Known rows, with every step that occurs
valotu, levu: [ 0.21  0.33 -0.06  2.28 -2.43 -0.13  0.57 -1.38  3.17 -0.77 -0.94 -0.08
 -0.82 -0.78  2.01  1.31 -0.79  1.05 -0.32]
muba, levu, gazazon: [-0.27 -0.03  2.16 -0.05 -2.98 -1.34  0.51 -2.54  0.54 -1.05 -0.53  2.19
  2.16 -0.60  5.18  0.78 -2.62  2.74 -0.87]
levu, gazazon: [ 0.52  0.29  1.00 -1.99 -1.36 -1.59 -1.22 -1.32 -0.78 -2.00 -2.14  0.97
  2.11 -0.33  2.52 -0.66 -1.94  1.49 -0.06]
muba, levu, gazazon, buke: [ 0.46 -0.17  2.80  0.17 -4.65 -2.45  0.53 -2.68  1.85 -0.77  0.48  2.10
  0.77 -1.80  6.08  2.01 -1.86  3.62 -1.83]
levu, gazazon, burem: [ 0.97 -0.49  1.35 -3.30 -0.26 -2.45 -1.06 -2.09 -0.83 -0.98 -1.54 -0.33
 -0.62  0.39  1.98 -1.51 -1.23  1.10 -0.56]
valotu, levu, buke: [ 0.33  0.63  0.49  1.81 -4.91 -0.28  1.11 -2.71  3.65 -1.61 -0.33  0.77
 -2.17 -1.65  3.26  1.65 -1.26  1.72 -1.56]
muba, daza: [ 0.11  2.42 -0.19  0.48  0.45 -1.10 -1.89 -2.03  1.79  0.77 -0.06  0.14
  2.31 -0.33  4.64  0.41  0.64  0.05  0.71]
gazazon, buke, levu: [ 2.08 -1.53  0.91  2.04 -5.45 -0.03 -0.39 -0.97  3.98  0.26  2.68 -0.76
 -3.02 -2.32  3.15  2.02  0.88  2.72 -2.31]
gazazon, buke, levu, muba, burem: [ 2.75 -1.84  3.94  2.87 -4.18 -0.72  0.24 -1.30  3.23  2.09  2.85  0.18
 -3.20 -2.97  4.20 -0.42  1.80  3.26 -2.55]
valotu, levu, gazazon: [-0.64  0.00  1.84 -0.31 -2.57 -1.31  0.93 -1.74  1.34 -1.52 -2.12  1.36
  1.23 -0.95  3.67  1.29 -1.72  2.14 -0.52]
muba, burem, gazazon: [ 1.05 -0.22  1.76 -1.97  2.48 -2.72  1.67 -0.54  0.44  1.35  0.01 -0.68
  0.43 -1.68  1.92 -1.94 -0.62 -0.44 -0.85]
levu, valotu, muba, daza: [-0.18  1.20  0.16  4.98 -1.80 -0.46 -3.95 -1.00  0.99  2.60 -0.73  1.07
  3.01 -0.20  4.02 -0.83  0.35  2.30  0.32]
gazazon, burem, buke: [ 3.13  0.43 -1.61 -0.71 -1.34 -1.52  0.15 -1.67  2.85 -0.57  0.66 -2.13
 -5.30 -1.01  0.77 -0.80  0.12 -0.83 -0.63]
buke, levu: [ 0.72 -1.79  0.15  1.73 -3.06  2.03 -0.10 -0.63  2.05  0.01  1.50 -0.58
 -0.95 -0.50  1.87  0.29 -0.21  1.60 -1.21]
gazazon, buke, levu, valotu, muba: [ 1.51 -1.94  1.37  4.78 -6.44  0.06 -1.72 -0.59  3.44  1.87  2.38  0.07
 -1.94 -2.24  3.66  1.50  1.05  4.04 -2.42]
buke, levu, valotu: [-0.48 -2.45 -0.08  2.77 -4.96  2.93 -2.11 -0.47  1.35  1.45  2.51 -0.89
  0.59  0.20  1.70  0.34 -1.16  2.76 -1.83]
levu, valotu, muba, burem: [ 0.81  0.02  1.12  4.72 -1.09 -0.87 -2.67 -0.43  0.90  3.30 -0.23  0.34
  0.95 -0.42  1.42 -2.68 -0.21  2.17 -0.61]
buke, levu, muba, burem, gazazon: [ 1.17 -2.67  4.26  1.41 -0.79  0.59  1.63 -0.65  0.46  1.98  1.26  0.72
 -0.22 -1.90  4.15 -2.41  0.66  2.08 -1.63]

Rows
[ 3.35  0.74  2.86  2.23 -0.47 -1.45  0.67 -1.24  1.61  1.08  0.14  0.85
 -1.88 -2.58  3.00 -3.65  0.64  0.57 -0.39]
levu, muba, burem, buke
[ 1.65  0.83  1.72  5.59 -3.62 -1.29  0.59 -2.60  2.78 -0.17 -1.41  3.15
 -1.16 -2.01  5.36 -0.49 -0.18  2.77 -0.82]
valotu, muba, levu, buke
[ 1.50 -0.70  0.51 -0.75 -4.62  0.04  2.07 -0.81  2.27 -1.95  1.02  0.78
 -1.00 -2.67  3.92  1.18 -1.06  1.40 -1.33]
burem, buke, levu, gazazon
[-0.05 -2.04  2.03 -0.76 -3.14  0.80  0.26 -1.00  0.23 -0.79  0.34  0.76
  1.16 -0.62  3.42  0.23 -1.20  2.66 -1.38]
buke, levu, gazazon
[ 1.81 -1.66 -0.77  0.33 -3.63  0.49 -0.12 -1.39  2.75  0.94  2.73 -2.16
 -4.66 -0.74  1.59 -0.12 -0.04  0.72 -1.83]
gazazon, burem, buke, levu, valotu
[ 1.82  0.02  0.85 -3.53 -1.41 -2.75  0.29 -1.99  0.27 -1.68 -0.99 -0.12
 -1.78 -1.01  2.69 -0.80 -1.16  0.65 -0.65]
levu, gazazon, burem, buke
[ 0.55 -0.97  3.01  3.02 -2.13  1.64 -0.63 -1.64  1.29  1.60  1.28  1.22
  0.99 -1.01  5.88 -0.98  1.50  2.40 -0.61]
buke, levu, muba, daza
[ 1.15 -2.14  0.94 -0.74 -3.36 -1.43  1.25 -0.21  1.93 -0.58  1.12 -0.38
 -0.74 -3.10  4.22  2.06  0.15  1.75 -2.11]
burem, gazazon, buke, levu
[ 3.09 -1.37  0.79  0.75 -2.58 -0.03  0.94 -1.72  2.56  0.34  1.66 -1.20
 -5.50 -1.51  2.57 -1.40  1.07  0.57 -1.32]
gazazon, burem, buke, levu, muba
[ 0.67  0.01 -0.57  5.45 -2.85  0.13 -3.79 -0.28  0.77  1.43 -1.18  0.51
  1.24 -0.10  1.41 -1.49 -0.53  2.35 -0.02]
levu, valotu, muba
[ 2.84  0.15  2.34  4.13 -0.27 -1.69  2.40 -0.50  3.20  1.95 -0.07  1.31
 -2.34 -3.02  3.42 -2.09  1.71  1.11 -0.69]
valotu, muba, burem, buke, levu
[ 2.35 -0.50  1.35  0.43 -1.72 -0.54  0.80 -2.30  2.72  1.27  2.01 -0.76
 -4.07 -1.55  4.63 -0.90  1.78  0.52 -1.04]
gazazon, burem, buke, levu, muba, daza
[ 1.36 -1.60  3.16 -1.44 -0.27 -2.74  2.45 -0.60  1.96  2.22  2.13 -0.66
 -1.24 -3.05  3.53 -0.24  0.48  1.15 -2.44]
muba, burem, gazazon, buke, levu
[ 0.67  0.68  0.77  2.00 -5.37 -0.27  0.68 -3.47  2.95 -1.09  1.18  1.80
 -1.25 -1.31  4.79  1.09 -2.24  2.32 -1.95]
muba, levu, buke
[ 1.45  0.21  3.35  4.17 -3.13 -3.07  0.48 -1.97  1.95  0.04 -1.90  3.52
  0.43 -2.39  6.35  0.29  0.09  3.83 -0.71]
valotu, muba, levu, gazazon, buke
[ 0.06 -1.47  2.05  1.49 -3.24 -1.93  0.08 -0.51  1.67  1.72  0.99  0.83
  1.55 -3.22  6.86  2.06  1.17  2.88 -1.80]
burem, gazazon, buke, levu, valotu, muba, daza
[ 0.95 -0.61  1.91  3.62 -1.89 -2.42 -1.66 -0.21  1.11  3.18  0.14  0.42
  0.73 -2.04  3.04 -1.30  0.25  2.66 -1.40]
levu, valotu, muba, burem, gazazon, buke
[ 0.68 -0.22  2.01 -1.29 -2.95 -2.32  1.67 -3.07  1.42 -0.81  0.35  1.32
 -0.89 -1.12  5.32  0.66 -2.06  2.06 -1.31]
muba, levu, gazazon, burem, buke
[ 0.43 -2.57  0.76 -0.03 -4.57 -0.86 -0.04 -0.05  1.45  0.30  1.73 -0.58
  0.17 -2.70  4.08  2.14 -0.47  2.50 -2.43]
burem, gazazon, buke, levu, valotu
[ 1.68 -0.51  2.82 -1.44 -1.20 -1.46  3.12 -1.08  2.28  1.13  2.08  0.28
 -1.42 -2.68  3.35 -0.94 -0.50  0.89 -1.87]
muba, burem, buke, levu, gazazon
[ 0.80 -2.43  1.43  1.85 -4.14 -1.43  0.16  0.12  1.51  0.78  0.63  0.35
  0.11 -3.15  4.81  1.53  0.47  2.99 -2.08]
burem, gazazon, buke, levu, valotu, muba
[ 0.11 -2.33  2.21  4.58 -2.90  1.51 -0.91 -0.35  1.59  3.48  1.86  0.32
  0.22 -0.66  2.64 -1.34  0.21  3.15 -1.78]
buke, levu, valotu, muba, burem
[ 1.18 -0.65  4.53  2.20 -1.64 -2.47  2.33 -1.58  2.58  1.43 -0.33  1.21
 -1.26 -3.18  5.05 -0.42  0.77  2.27 -1.46]
valotu, levu, muba, burem, gazazon, buke
